What can hang from each mark:
J230: J216 J546
J58: J230 J663
J546: J230 J635 J725
J216: J230 J635
J635: J216 J366
J663: J58 J216

Each row was made from one small tree. The marks that hang from a mark follow it in brackets, in the order of their numbers. Every link used is in the known rows. Write each row's tree.
Known rows:
J635(J216 J366): [-28.2  12.2   8.1  12.7 -13.8 -18.4 -23.8 -43.2 -13.8  -1.5   2.6  -2.8
   1.2  14.3 -28.3  29.3 -29.4 -31.8 -10.1 -23.1   2.7]
J663(J58 J216(J230)): [ 48.5 -19.6   6.8  -3.5  31.0  26.4  14.3  20.9   9.4   2.1  18.9   4.5
 -12.1 -37.6 -19.1 -26.3  11.8 -17.1 -30.4  -2.3  -4.4]
J58(J663): [ 44.4  -4.0   3.5   3.0  -5.6 -16.8  -8.4 -33.9 -11.9  13.6   3.0  -2.1
  13.5   7.2 -39.8 -26.0   9.5   3.5 -11.5  -5.1  10.2]
J635(J216(J230(J546(J725))) J366): [-72.9  19.9  -1.5  -5.7 -21.7  -4.1  11.1   7.9   0.7 -10.1   6.8 -10.8
  -6.6   1.9  31.1  25.5 -20.1  -0.3  37.6  28.4 -13.3]
J216(J230(J546(J635(J366) J725))): [-58.6  34.8 -23.7  -6.2  -7.7 -18.3  28.7  19.7  29.7  13.5  19.1 -40.9
   0.2  20.5  49.7  25.6  14.1   9.2  70.0   0.4   4.5]
J663(J58(J230(J216))): [ 52.9 -34.4  37.1  -3.9  37.4  33.7  14.4   1.6  -4.7 -13.7  11.8  16.0
  -8.3 -33.8  -2.8 -29.5   9.8 -13.4 -49.1 -18.2 -18.5]
J58(J663(J216(J230 J635))): [ 53.3  -9.8 -19.4 -10.1  17.3  32.1  21.9  27.9  12.3  -6.4   4.6   5.3
  -5.9 -41.3   1.8 -29.4   7.1   5.9  -3.0  37.2 -21.0]
J216(J635(J366)): [-16.1  25.1 -39.3   8.9 -37.9 -11.5  -6.3 -18.2  -6.7  26.7  -0.1 -22.8
  30.1   4.6  13.8  37.5 -21.0 -15.5  14.9  20.6   2.6]
J663(J216): [ 31.2   2.0  -4.5   7.0  -6.2  -6.6  -7.0 -12.5  -6.6  22.0   0.2   4.2
  19.2   7.1 -41.5  -9.1  -2.0  -7.2 -16.4 -15.6  20.8]
J546(J230(J216) J635 J725): [  6.9  -0.9  12.8 -24.2  -7.2  -8.7 -16.3  -8.5  19.0 -16.4 -18.9  -5.2
   2.3  29.8  -5.8  18.2  16.8  33.5 -13.0 -33.7  25.8]
J230(J216 J546): [-20.3  -1.8   3.3  -1.0 -19.9 -15.7   8.9   0.3  -9.3   4.3 -12.7  17.6
  -3.4  14.9 -14.5  12.9   7.5  15.9  -7.5   3.3   0.6]
J635(J366): [ -6.3  23.3 -14.8   8.4 -30.0 -23.8  -4.5 -36.9  -6.6  28.9   6.4 -23.0
  23.5  21.6 -18.4  23.7  -9.3 -27.0   0.6 -15.1  12.8]
J58(J230(J216) J663): [ 62.4 -25.7  35.8  -7.6  33.3  26.0  24.4  -7.2  -6.5 -22.0   4.3  19.4
  -6.4 -22.9 -14.1 -43.3  19.9  -1.5 -34.7 -18.4 -23.6]
J635(J216(J230(J546))): [-58.9 -10.4  22.1   9.6  -9.0 -12.9 -14.9   5.5 -14.3 -26.0 -12.9  26.5
 -30.6   1.0 -12.2  -4.5 -25.2   5.6  -7.5  10.6 -23.7]
J546(J725): [  4.4  13.1  -6.6  -4.4 -35.5 -20.7   0.5 -27.0 -10.5  20.8   6.7  -6.8
  46.1   6.1 -10.7  -0.3 -13.4  15.4   7.5  11.2  21.8]
J663(J58(J230(J546)) J216): [ 30.6 -24.3   3.0   7.9  36.5  20.4  -2.6  27.2  -7.3  14.0   6.8   2.4
 -14.3 -14.6   0.6 -43.0  27.3 -15.0  -3.3  12.6  12.2]
J216(J230 J635(J366)): [-24.8  17.3 -29.7   1.2 -28.7  10.3  17.8   8.9   9.4   5.7   2.7 -18.8
   8.4 -17.5  34.1  29.9 -25.3 -16.9   7.8  24.8 -27.2]
J635(J216): [-18.6  -5.4  26.9  15.1  -9.5 -21.2 -37.8 -38.9 -27.3 -13.6  -7.0  24.3
   0.9   7.9 -47.7   1.7 -34.6  -8.6 -28.7 -18.4   0.0]
J230(J216): [ 12.7  -7.2  15.2  -1.4 -11.8  -3.6  10.0 -16.2  -5.8   0.5  -3.5  20.9
   7.9  -0.4 -28.8   8.8  -6.7   4.4 -34.2 -19.9  -4.2]
J216(J230): [ -1.6  -1.8  14.1   4.1 -16.3  -8.7   6.8  -6.2  -4.2  -1.9   1.2   7.5
   5.6  -9.4 -20.0  -9.4 -18.3  -0.2 -24.4  -5.6 -17.5]
J230(J216 J546(J635(J366))): [-40.7  23.8 -12.1   4.6   4.6 -24.9  14.9  -0.4  22.5  11.3   8.4 -19.4
 -19.8  35.5  13.5  41.7  23.8  -2.8  36.9 -37.3   7.4]
J230(J216(J635(J366)) J546(J725)): [-43.1  28.5 -48.6 -20.1 -39.9   4.9  32.7  22.9   9.6  16.3   0.8 -21.6
  25.4  -2.1  59.7  50.5   0.8  20.1  51.1  58.7   1.1]

Write each row's tree:
[-39.1  12.8 -10.6  -8.1 -32.4 -13.9  20.7  19.6  -1.8   8.5   1.4  -7.4
  15.6   1.2  24.1  -6.8  -2.7  29.1  27.4  37.2  -2.2]
J216(J230(J546(J725)))
[-41.9  16.2 -40.4  -2.2 -30.2  -1.2  19.4  16.0   4.9  13.6  -7.0  -7.5
   2.1   4.4  36.8  51.3  -2.5   1.5  25.4  34.0  -8.5]
J230(J216(J635(J366)) J546)
[-34.8   6.9  17.6   8.0   1.0 -29.0 -66.7 -38.5   4.4 -16.9 -23.6 -14.2
 -24.8  51.3 -28.7  33.6  -8.0 -22.8 -14.4 -57.2  21.7]
J546(J230 J635(J216 J366))
[ 78.1 -18.8  14.1   0.5  38.8  22.4   8.3  -1.3  -7.3  -0.6   9.3   5.1
   2.2 -15.4 -22.3 -63.0  22.0 -11.7 -16.3 -11.0   3.7]
J58(J230 J663(J216))
[ 43.3  -8.0  -7.5 -12.7  22.4  19.3  27.7  22.1  -4.5   9.5  10.9  -8.2
  13.3 -11.2  17.5 -57.9  36.4  17.0  34.1  33.8  13.7]
J58(J230(J546(J725)) J663(J216))
[ 44.0 -32.1  13.2  -6.0  28.7  44.1  14.0  20.5  -1.2 -20.6   4.9  15.0
  -5.6 -49.3  25.4 -17.1  -2.6  -2.9 -36.4  20.1 -29.8]
J663(J58(J230(J216(J635))))
[ -9.4 -13.9  22.1   4.1   4.0   3.7  18.2  12.4 -11.9 -12.0 -11.9  22.9
 -11.0   1.1   9.5 -15.2   6.3   6.3 -15.6  -0.1 -18.6]
J58(J230(J216 J546))
[-71.2  22.2  -2.3  21.0   6.1 -39.1 -32.5 -17.7   2.8  -0.3   0.6 -13.8
 -27.2  45.2  -3.6  36.7  -4.6 -15.2  42.7 -34.2  11.8]
J230(J546(J635(J216 J366)))
[ 12.5  -7.3   9.5 -28.8 -35.4   2.1  -9.3 -11.7   0.1  -9.4 -28.6   4.3
  21.5  12.7 -13.7  12.4   3.8  27.3 -39.6   1.7  22.2]
J546(J230(J216) J725)
[ 70.8 -19.5 -10.5   1.0  28.5  37.0   8.2  16.6  -5.3  -6.1   1.9   7.3
   7.4 -35.9   7.3 -50.1  11.3  -2.9  -2.7  27.0  -8.9]
J58(J230 J663(J216(J635)))
[ 65.0 -27.6  14.4   5.8  44.2  31.4  -1.8   5.5  -6.4   5.3  15.1   5.6
  -0.9 -29.8 -13.6 -46.2  15.9 -26.1 -30.2 -10.1   6.0]
J663(J58(J230) J216)
[ 57.1 -27.1  -9.2   2.5  33.1  43.9  -5.4  25.3  -0.4   0.6   6.9   4.3
   4.6 -45.2  17.3 -32.4  -0.6 -15.4 -17.2  24.6  -5.8]
J663(J58(J230) J216(J635))
[-22.2  12.4  23.8   1.6   7.1 -24.2 -29.6 -29.8   0.0 -14.1  11.6   0.8
   6.8  14.8 -15.9  10.6 -20.5  16.2  20.3 -31.2  14.8]
J546(J635(J216) J725)
[-35.5   6.7  20.6   8.7  -4.1   0.1  -1.5 -17.4  -1.5 -19.6   3.6   3.0
 -14.4  -7.8  -7.9  23.1 -33.9 -31.3 -15.5 -15.9 -28.8]
J635(J216(J230) J366)
[  7.8  -9.0  25.6  -8.0   2.8 -16.6 -33.9 -12.2  15.8 -19.9 -31.8   7.3
 -18.1  32.8 -29.8  13.9  13.5  14.5 -38.8 -57.0  14.2]
J546(J230(J216) J635)
[ 48.0 -13.0 -28.2   0.7  12.2  20.1 -12.9  14.6   1.4  18.8   8.0   2.1
   9.6 -29.8  -5.5  -5.7  -0.1  -7.5 -10.4  30.1  15.5]
J663(J58 J216(J635))
[-56.7   1.6  15.8  21.6   8.8 -44.4 -44.7 -15.2  -6.4 -13.5  -6.3  10.7
 -30.2  39.0 -23.3  10.2  -9.7   9.1  24.4 -30.5  10.2]
J230(J546(J635(J216)))
[  7.9 -22.9  24.7   4.2  56.0  10.5   8.0  24.4  13.4 -17.1  12.3   3.6
 -39.5  -2.3  19.4 -21.4  33.2   4.7   3.1 -33.1 -10.6]
J663(J58(J230(J216 J546(J635))))
[  0.8  16.8 -37.1  -5.6  -6.5  25.6  25.5  26.4  21.3  10.0   6.8 -14.3
   8.2 -27.7  23.5  22.2 -14.7 -22.2  10.4  25.6 -18.3]
J663(J216(J230 J635(J366)))
[-29.2  -0.2 -21.8  -1.1 -29.5  -4.5   4.8  21.7  -5.9   2.4 -16.6  15.7
   0.5  -0.4  18.1  23.5  -7.7  25.9   6.9  41.2  -6.9]
J230(J216(J635) J546)
[-11.8  18.1  -7.1   4.1 -15.5 -34.5 -47.4 -33.2  13.9  10.7 -21.3 -34.3
  -2.2  57.2 -15.2  28.7  10.8 -17.0  -3.5 -51.4  33.5]
J546(J230 J635(J366))
[-10.5  -4.7  15.5 -11.8  -5.8  14.7  33.5  17.8  -6.6  -8.9  -0.5  10.6
  12.1  -8.0  31.4 -13.5   7.0  24.6  10.0  22.7  -6.7]
J58(J230(J216 J546(J725)))
[-12.9  -2.9  -8.8   3.2  -2.2  -1.4  14.6  30.0   4.8   7.3  -4.6   8.8
 -11.2  -4.1  -6.5 -13.8   8.7   3.2   4.1  15.8  -2.9]
J663(J216(J230(J546)))
[ 57.5   0.5 -27.5  -1.4  27.1  36.7  19.8  16.1   5.7   7.9  15.2 -20.5
   7.6 -26.8  25.3 -22.7  14.2 -28.1  13.1  22.1  -8.6]
J58(J230 J663(J216(J635(J366))))
[-58.0  13.3   8.7   6.0  -0.4 -35.7 -29.6  -8.2  -2.1  -6.7   1.5  -0.1
  -6.5  29.3  -1.5  12.6  -8.6  28.9  48.4  -9.2  21.9]
J230(J546(J635(J216) J725))
[ 18.9 -16.4  12.4  -0.2   0.1  28.9  17.7  12.8  -8.0 -23.1  -9.8  23.0
   4.3 -29.2  23.3  -7.8 -19.1   5.2 -26.1  13.9 -33.8]
J58(J230(J216(J635)))
[-38.7  24.5 -17.6   2.9 -15.7 -40.7  -9.1  -3.5   4.1  21.1   6.9 -19.3
  15.6  36.8  12.9   6.5  12.9  30.3  60.8  -2.4  34.4]
J230(J546(J635 J725))
